Every row comes from one small tree of marks. The marks that hang from a mark follow it in brackets, in the order of their numbers. Every link used is in the known rows. Which tree was each row made from?
Known rows:
Q_661{Q_389{Q_291{Q_245{Q_611} Q_258{Q_447}}}}: [ 0.85  2.71 -0.14 -2.46  2.51 -0.38  2.13 -3.48  1.67 -0.63  4.64  0.89
 -3.23  0.01  0.96 -1.25  2.93 -0.42  0.49  1.28  1.71  0.64  1.66  1.60
 -2.96]
Q_258{Q_291{Q_245{Q_611{Q_389}}}}: [ 4.30  2.35  0.32 -2.62 -0.18 -0.79  0.07 -3.57  0.72 -1.97  3.51  0.22
 -2.57  1.70  1.61 -1.29  0.55 -0.60  2.66  2.29  1.36  1.05  2.29  0.06
 -3.50]
Q_389{Q_291{Q_258}}: [ 0.02  4.08 -1.13  0.75  3.50 -2.77  1.50 -2.21  0.51  0.19  3.04 -0.63
 -2.30 -0.91 -1.21 -1.57  4.37  0.37  0.80  0.10 -0.03 -0.99  1.92  1.38
 -2.56]
Q_661{Q_389{Q_291}}: [-1.08  2.38 -0.69  1.51  1.93 -1.15  1.71 -2.57  0.32  0.35  3.50 -0.69
 -2.05 -0.55  0.63 -2.11  3.24 -0.57  0.72 -0.20  1.83 -0.02  1.08  3.16
 -0.69]
Q_611{Q_245 Q_389{Q_291}}: [-0.87  2.38 -0.44 -0.21  0.59 -0.41 -0.15 -2.13  1.04  0.08  5.55 -1.64
 -1.71 -2.31  2.11 -4.42  4.61 -3.80  2.61  1.16  2.91 -1.06  0.53  1.52
 -0.90]
Q_258{Q_291{Q_245{Q_611} Q_389} Q_447 Q_661}: [ 5.36  3.24  1.83 -3.61 -0.55  0.55  2.78 -1.17  0.79 -2.60  5.37  1.08
 -1.89  0.49  2.42  2.08 -1.08 -0.61  0.83  2.21  2.97  3.74  1.59  1.85
 -5.98]
Q_611{Q_245}: [ 1.37  2.06 -0.11 -1.04  0.88  0.84  0.97 -4.13  1.28 -0.37  1.54 -2.22
 -0.36 -1.30  1.35 -3.14  3.82 -1.15  2.27  1.52  2.76  0.04  1.89  0.83
 -3.08]
Q_389{Q_291{Q_245}}: [-0.10  3.09 -0.43  0.09  2.19 -2.39  0.84 -3.29  0.65  0.33  3.18 -1.36
 -1.48 -1.14  0.31 -2.07  3.64 -0.48  0.76  1.21  1.16 -1.90  2.29  2.20
 -3.18]
Q_245{Q_611{Q_389{Q_291{Q_258}}}}: [ 0.05  4.82 -1.15 -0.19  2.20 -1.69  0.93 -0.68 -0.48 -0.81  5.17  0.29
 -4.72  1.51  1.42 -1.35  3.77 -1.45  4.70  1.30  1.69  0.39  0.79  1.20
 -1.36]
Q_154{Q_258}: [ 1.49  3.22  0.51 -1.54  2.99 -0.44  1.31 -3.40 -1.75  0.60  1.76 -1.36
  0.74 -0.88 -1.25 -1.01  2.97  1.38  2.16  1.33  1.70 -0.37  0.25  3.11
 -2.20]
Q_258{Q_447}: [ 1.32  3.10 -1.28 -1.59  1.88  0.94  0.64 -0.41  0.44 -1.21  4.46 -0.51
  0.41 -2.40  0.20 -0.10  1.71 -0.31  0.92  1.26  2.33  0.72  1.54 -0.32
 -3.86]
Q_611{Q_245 Q_389{Q_291{Q_258{Q_661}}}}: [ 0.46  2.96  0.11 -1.13  0.97 -0.47  1.16 -2.25  1.43 -0.23  5.00 -0.86
 -2.36 -1.90  1.84 -3.89  5.04 -3.61  2.32  1.28  2.17 -0.48  0.76  1.60
 -1.66]
Q_245{Q_611}: [ 0.95  4.26 -0.88  0.23  1.96 -0.85  1.38 -1.87 -0.72 -0.93  2.45 -0.61
 -3.44  2.03  1.32 -0.26  2.89  0.23  4.65  1.47  2.18  0.97  1.67  1.26
 -2.46]
Q_245{Q_611{Q_389}}: [ 0.54  4.44 -1.23 -0.33  1.39 -0.63  0.60 -0.54 -0.79 -1.04  4.40 -0.18
 -3.91  1.64  2.05 -1.75  3.24 -1.76  5.45  1.54  2.35  0.64  0.62  1.21
 -1.17]
Q_258{Q_291{Q_245{Q_611}} Q_447 Q_661{Q_389}}: [ 5.72  1.80  2.45 -3.58 -0.56  1.13  3.28 -2.72  1.09 -2.83  4.81  1.89
 -1.97  1.15  2.92  3.43 -1.34 -0.24  0.29  2.51  2.84  4.29  2.55  1.56
 -5.45]
Q_245{Q_611{Q_389{Q_291{Q_258{Q_447}}}}}: [ 0.15  4.72 -1.18 -0.89  2.27 -1.22  0.78 -0.21 -0.26 -1.12  6.15  0.60
 -4.44  0.96  1.47 -0.52  3.26 -1.47  4.23  1.45  2.09  0.81  0.74  0.68
 -1.94]
Q_406{Q_154{Q_258{Q_661}}}: [ 1.03  3.54 -0.34  0.19  1.60 -0.72  2.65 -3.33 -3.33  1.05  2.01 -3.09
  1.72 -1.88 -1.13  0.45  3.99  1.51  2.89  2.09  2.86  1.02  1.40  3.08
 -1.49]
Q_154{Q_258{Q_291{Q_245{Q_611}}} Q_406}: [ 4.52  2.85  1.98 -3.37  1.33 -0.71  1.03 -1.74 -2.55 -1.81  2.42 -1.77
 -1.67  1.19 -0.66 -1.02  2.12  1.61  4.32  1.56  2.24 -0.44  0.78  1.18
 -2.79]
Q_291{Q_245 Q_258 Q_389}: [ 3.70  4.52 -0.90 -6.48  2.23  0.29  1.70 -3.23  2.83 -0.85  2.67  0.14
 -2.51 -0.65 -0.11 -6.12  3.82 -1.36  1.19  1.90  0.61 -0.80  0.79  0.82
 -5.04]
Q_154{Q_258 Q_406}: [ 2.03  3.57  0.77 -1.33  2.47 -0.50  1.37 -0.06 -3.21 -0.72  1.70 -2.82
 -0.45 -0.67 -1.50 -2.23  4.13  1.17  4.32  0.46  2.29 -1.67  0.01  2.07
 -1.40]

Write each row's tree:
[ 2.36  3.12  0.29 -1.32  0.63 -0.75  2.36 -3.98 -2.64  0.58  2.85 -2.64
  1.31 -1.41 -0.79 -0.03  2.66  1.36  2.37  2.36  2.89  1.62  1.34  2.96
 -2.26]	Q_406{Q_154{Q_258{Q_291{Q_245 Q_389} Q_661}}}
[ 2.23  2.83  0.72 -0.77  1.09  1.43  3.77 -0.31  0.18 -1.21  3.78  0.35
 -0.26 -1.50  1.82  1.69  1.46 -0.94  0.31  1.00  2.94  2.50  1.37  2.80
 -3.51]	Q_258{Q_447 Q_661{Q_389}}
[ 0.58  4.90 -0.61 -0.46  2.07 -1.28  1.68  0.00 -0.52 -1.13  5.71  0.75
 -4.44  1.14  1.81  0.17  3.24 -1.56  4.24  1.47  2.08  1.12  0.82  1.46
 -2.15]	Q_245{Q_611{Q_389{Q_291{Q_258{Q_447 Q_661}}}}}
[ 1.93  2.62  0.31  0.00  0.79 -0.67  2.68 -4.01 -3.00  0.57  2.59 -2.38
  1.26 -1.13 -0.86  1.04  2.66  1.77  2.27  1.92  2.82  2.18  1.55  3.02
 -1.29]	Q_406{Q_154{Q_258{Q_291 Q_661{Q_389}}}}
[ 0.63  2.86  0.12 -1.85  1.04  0.01  1.04 -1.74  1.62 -0.56  5.96 -0.51
 -1.97 -2.46  1.89 -3.13  4.56 -3.64  1.86  1.42  2.54 -0.02  0.73  1.05
 -2.21]	Q_611{Q_245 Q_389{Q_291{Q_258{Q_447 Q_661}}}}
[ 3.00  5.29 -0.60 -3.35  2.39  0.59  3.40  0.40  1.27 -1.14  3.98  0.62
 -1.83 -1.46 -0.22 -2.06  2.95 -0.94  0.78  0.50  1.30  1.72  0.08  1.75
 -4.46]	Q_291{Q_258{Q_447 Q_661} Q_389}
[ 0.07  2.78 -0.49 -1.57  1.19 -0.45  0.25 -2.47  1.67 -0.21  5.40 -0.93
 -2.28 -2.05  1.52 -4.58  5.00 -3.57  2.36  1.26  2.15 -0.83  0.68  0.79
 -1.51]	Q_611{Q_245 Q_389{Q_291{Q_258}}}
[ 5.26  4.03  1.20 -5.57  2.16  0.26  4.23 -4.63  1.96 -1.69  1.22  1.55
 -4.25  2.37  1.71 -0.97  3.50 -0.45  2.35  3.12  0.77  1.33  2.66  1.51
 -5.38]	Q_291{Q_245{Q_611} Q_258{Q_661{Q_389}}}
[ 0.54  3.79 -1.17 -1.90  1.88 -1.56  0.17 -1.24  0.95 -0.30  5.31  0.00
 -2.53 -1.43  0.67 -4.37  4.39 -3.00  2.11  1.35  0.73 -1.84  0.77  1.04
 -1.61]	Q_611{Q_389{Q_291{Q_245 Q_258}}}
[-0.59  4.51 -1.18  0.75  1.78 -1.77  0.61 -0.53 -0.92 -0.64  5.26 -0.22
 -4.37  1.32  1.86 -1.24  3.47 -1.61  4.89  1.18  2.23  0.23  0.65  1.74
 -0.96]	Q_245{Q_611{Q_389{Q_291}}}
[ 1.85  3.42  2.22 -0.01  2.17 -0.90  3.61  0.02 -3.49 -0.42  1.82 -2.26
 -1.23 -0.17 -0.48 -0.60  4.08  0.81  3.56 -0.01  2.64 -0.70 -0.07  4.60
 -0.99]	Q_154{Q_258{Q_661{Q_389{Q_291}}} Q_406}
[ 4.15  1.98  1.62  1.18 -0.48 -0.68  3.51 -2.64 -0.27 -1.38  1.52  0.12
 -1.58  1.46  1.61  0.89  0.46 -0.08  1.01  0.38  1.39  2.98  2.03  3.51
 -2.17]	Q_258{Q_291 Q_661{Q_389}}
[ 2.33  2.89  1.93 -2.38  2.53  1.00  3.34 -2.31 -1.55 -0.04  3.37 -0.02
  0.95 -1.38 -0.04  1.78  1.77  0.94  0.80  1.46  2.82  1.76  0.15  4.08
 -3.12]	Q_154{Q_258{Q_447 Q_661{Q_389}}}
[ 4.79  5.40  0.55 -7.26  2.04  0.98  3.56 -1.78  2.34 -1.99  4.49  1.66
 -3.79  0.50  1.49 -1.60  2.55 -1.21  1.79  2.84  1.98  1.90  0.94  1.26
 -6.75]	Q_291{Q_245{Q_611} Q_258{Q_447 Q_661} Q_389}
[ 4.28  3.48  2.40 -2.32  1.05  0.09  2.54  1.51 -3.08 -1.89  4.12 -1.48
 -0.41 -0.77 -0.73  0.62  1.27  1.09  2.84  0.38  3.12  1.19 -0.42  2.64
 -2.96]	Q_154{Q_258{Q_291{Q_389} Q_447 Q_661} Q_406}
[ 4.50  3.14  2.56 -0.63  1.12 -1.05  2.80 -0.22 -3.64 -1.44  1.31 -2.10
 -0.76  0.63 -0.85  0.26  2.37  1.57  3.81  0.43  2.00  0.23  0.59  3.10
 -1.96]	Q_154{Q_258{Q_291 Q_661} Q_406}
[ 5.69  2.31  1.96 -1.07 -0.61 -0.99  2.88 -3.57  0.30 -1.63  0.90 -0.26
 -0.98  1.15  1.63  0.46  0.56 -0.23  1.15  1.87  0.97  1.64  2.99  2.50
 -4.43]	Q_258{Q_291{Q_245} Q_661}
[ 2.30  2.80 -0.27 -2.84  1.16 -0.05  1.06 -4.11 -2.27 -0.23  4.66 -1.85
  1.10 -1.43 -0.85  1.64  1.85  2.00  2.47  3.15  3.34  2.08  1.85  0.47
 -3.07]	Q_406{Q_154{Q_258{Q_291{Q_245{Q_611}} Q_447}}}
[-0.22  4.02 -1.62 -0.80  2.17 -1.29  0.12  0.28  0.43 -0.42  6.40  0.11
 -2.18 -2.03  0.29 -3.12  3.93 -2.70  1.95  0.62  1.02 -0.96  0.36  0.71
 -1.20]	Q_611{Q_389{Q_291{Q_258{Q_447}}}}
[ 4.53  4.85  0.28 -5.57  1.83  0.18  3.56 -2.77  2.34 -0.92  1.82  0.30
 -2.56 -0.26  0.55 -4.66  3.79 -1.59  1.14  1.90  0.73 -0.03  0.93  2.46
 -5.37]	Q_291{Q_245 Q_258{Q_661} Q_389}
[ 2.44  3.54 -0.31 -3.77  1.00  0.00  0.61 -3.08  0.91 -1.19  3.38 -0.21
 -2.93  0.92  2.36 -2.94  3.03 -1.95  3.90  3.11  2.16 -0.59  1.70  0.81
 -3.56]	Q_291{Q_245{Q_611{Q_389}}}
[ 5.37  2.80  1.67 -3.42 -0.67  0.67  2.55 -1.15  1.08 -2.27  4.89  0.65
 -0.49 -0.85  1.85  1.02 -0.93 -0.93 -0.27  1.88  2.54  2.98  1.55  1.91
 -5.88]	Q_258{Q_291{Q_245 Q_389} Q_447 Q_661}
[ 5.43  4.56  0.80 -7.16  1.99  0.99  3.03 -2.27  2.00 -2.42  4.26  2.17
 -3.54  0.61  1.90 -0.18  2.82 -1.66  2.40  3.73  1.31  1.42  2.14 -0.21
 -6.25]	Q_291{Q_245{Q_611{Q_389}} Q_258{Q_447 Q_661}}
[ 1.64  2.71  1.15 -0.95  1.29  0.49  3.72 -1.02  0.55 -0.87  4.59  0.43
 -0.69 -1.72  1.91  1.80  1.65 -1.03 -0.45  1.20  2.83  1.81  1.69  3.18
 -4.01]	Q_258{Q_447 Q_661{Q_389{Q_291{Q_245}}}}
[ 3.89  2.62  1.42 -2.92  1.64  0.17  0.69  0.34 -2.68 -2.04  4.21 -1.53
 -0.02 -0.94 -1.41  0.38  1.31  1.74  2.84  0.77  2.63  0.34  0.35  0.24
 -2.78]	Q_154{Q_258{Q_291 Q_447} Q_406}
[ 0.76  2.45 -0.27 -1.66  2.37 -0.80  2.06 -3.95  1.68 -0.14  3.30  0.25
 -2.60 -0.28  0.52 -2.76  3.58 -0.61  0.17  0.83  1.09 -0.29  1.68  2.18
 -2.30]	Q_661{Q_389{Q_291{Q_245 Q_258}}}
[ 2.01  2.79 -0.49 -2.90  0.97  0.10  0.92 -3.59 -1.99  0.14  4.86 -2.21
  1.84 -2.54 -1.20  0.07  1.94  1.50  1.70  2.61  3.36  1.67  1.20  1.00
 -2.79]	Q_406{Q_154{Q_258{Q_291{Q_245 Q_389} Q_447}}}
[ 3.86  2.95  0.11 -2.69 -0.14 -0.72  0.49 -3.21  1.00 -1.69  3.66 -0.15
 -2.79  1.61  1.34 -2.35  0.39 -0.27  2.29  1.69  1.83  1.39  1.41  1.10
 -3.83]	Q_258{Q_291{Q_245{Q_611} Q_389}}
[ 5.73  2.74  2.15 -1.19 -0.49 -1.07  3.10 -3.58  0.08 -1.97  1.32  0.17
 -2.40  2.47  2.19  1.52  0.42  0.07  2.23  2.29  1.34  2.42  3.02  2.45
 -4.59]	Q_258{Q_291{Q_245{Q_611}} Q_661}
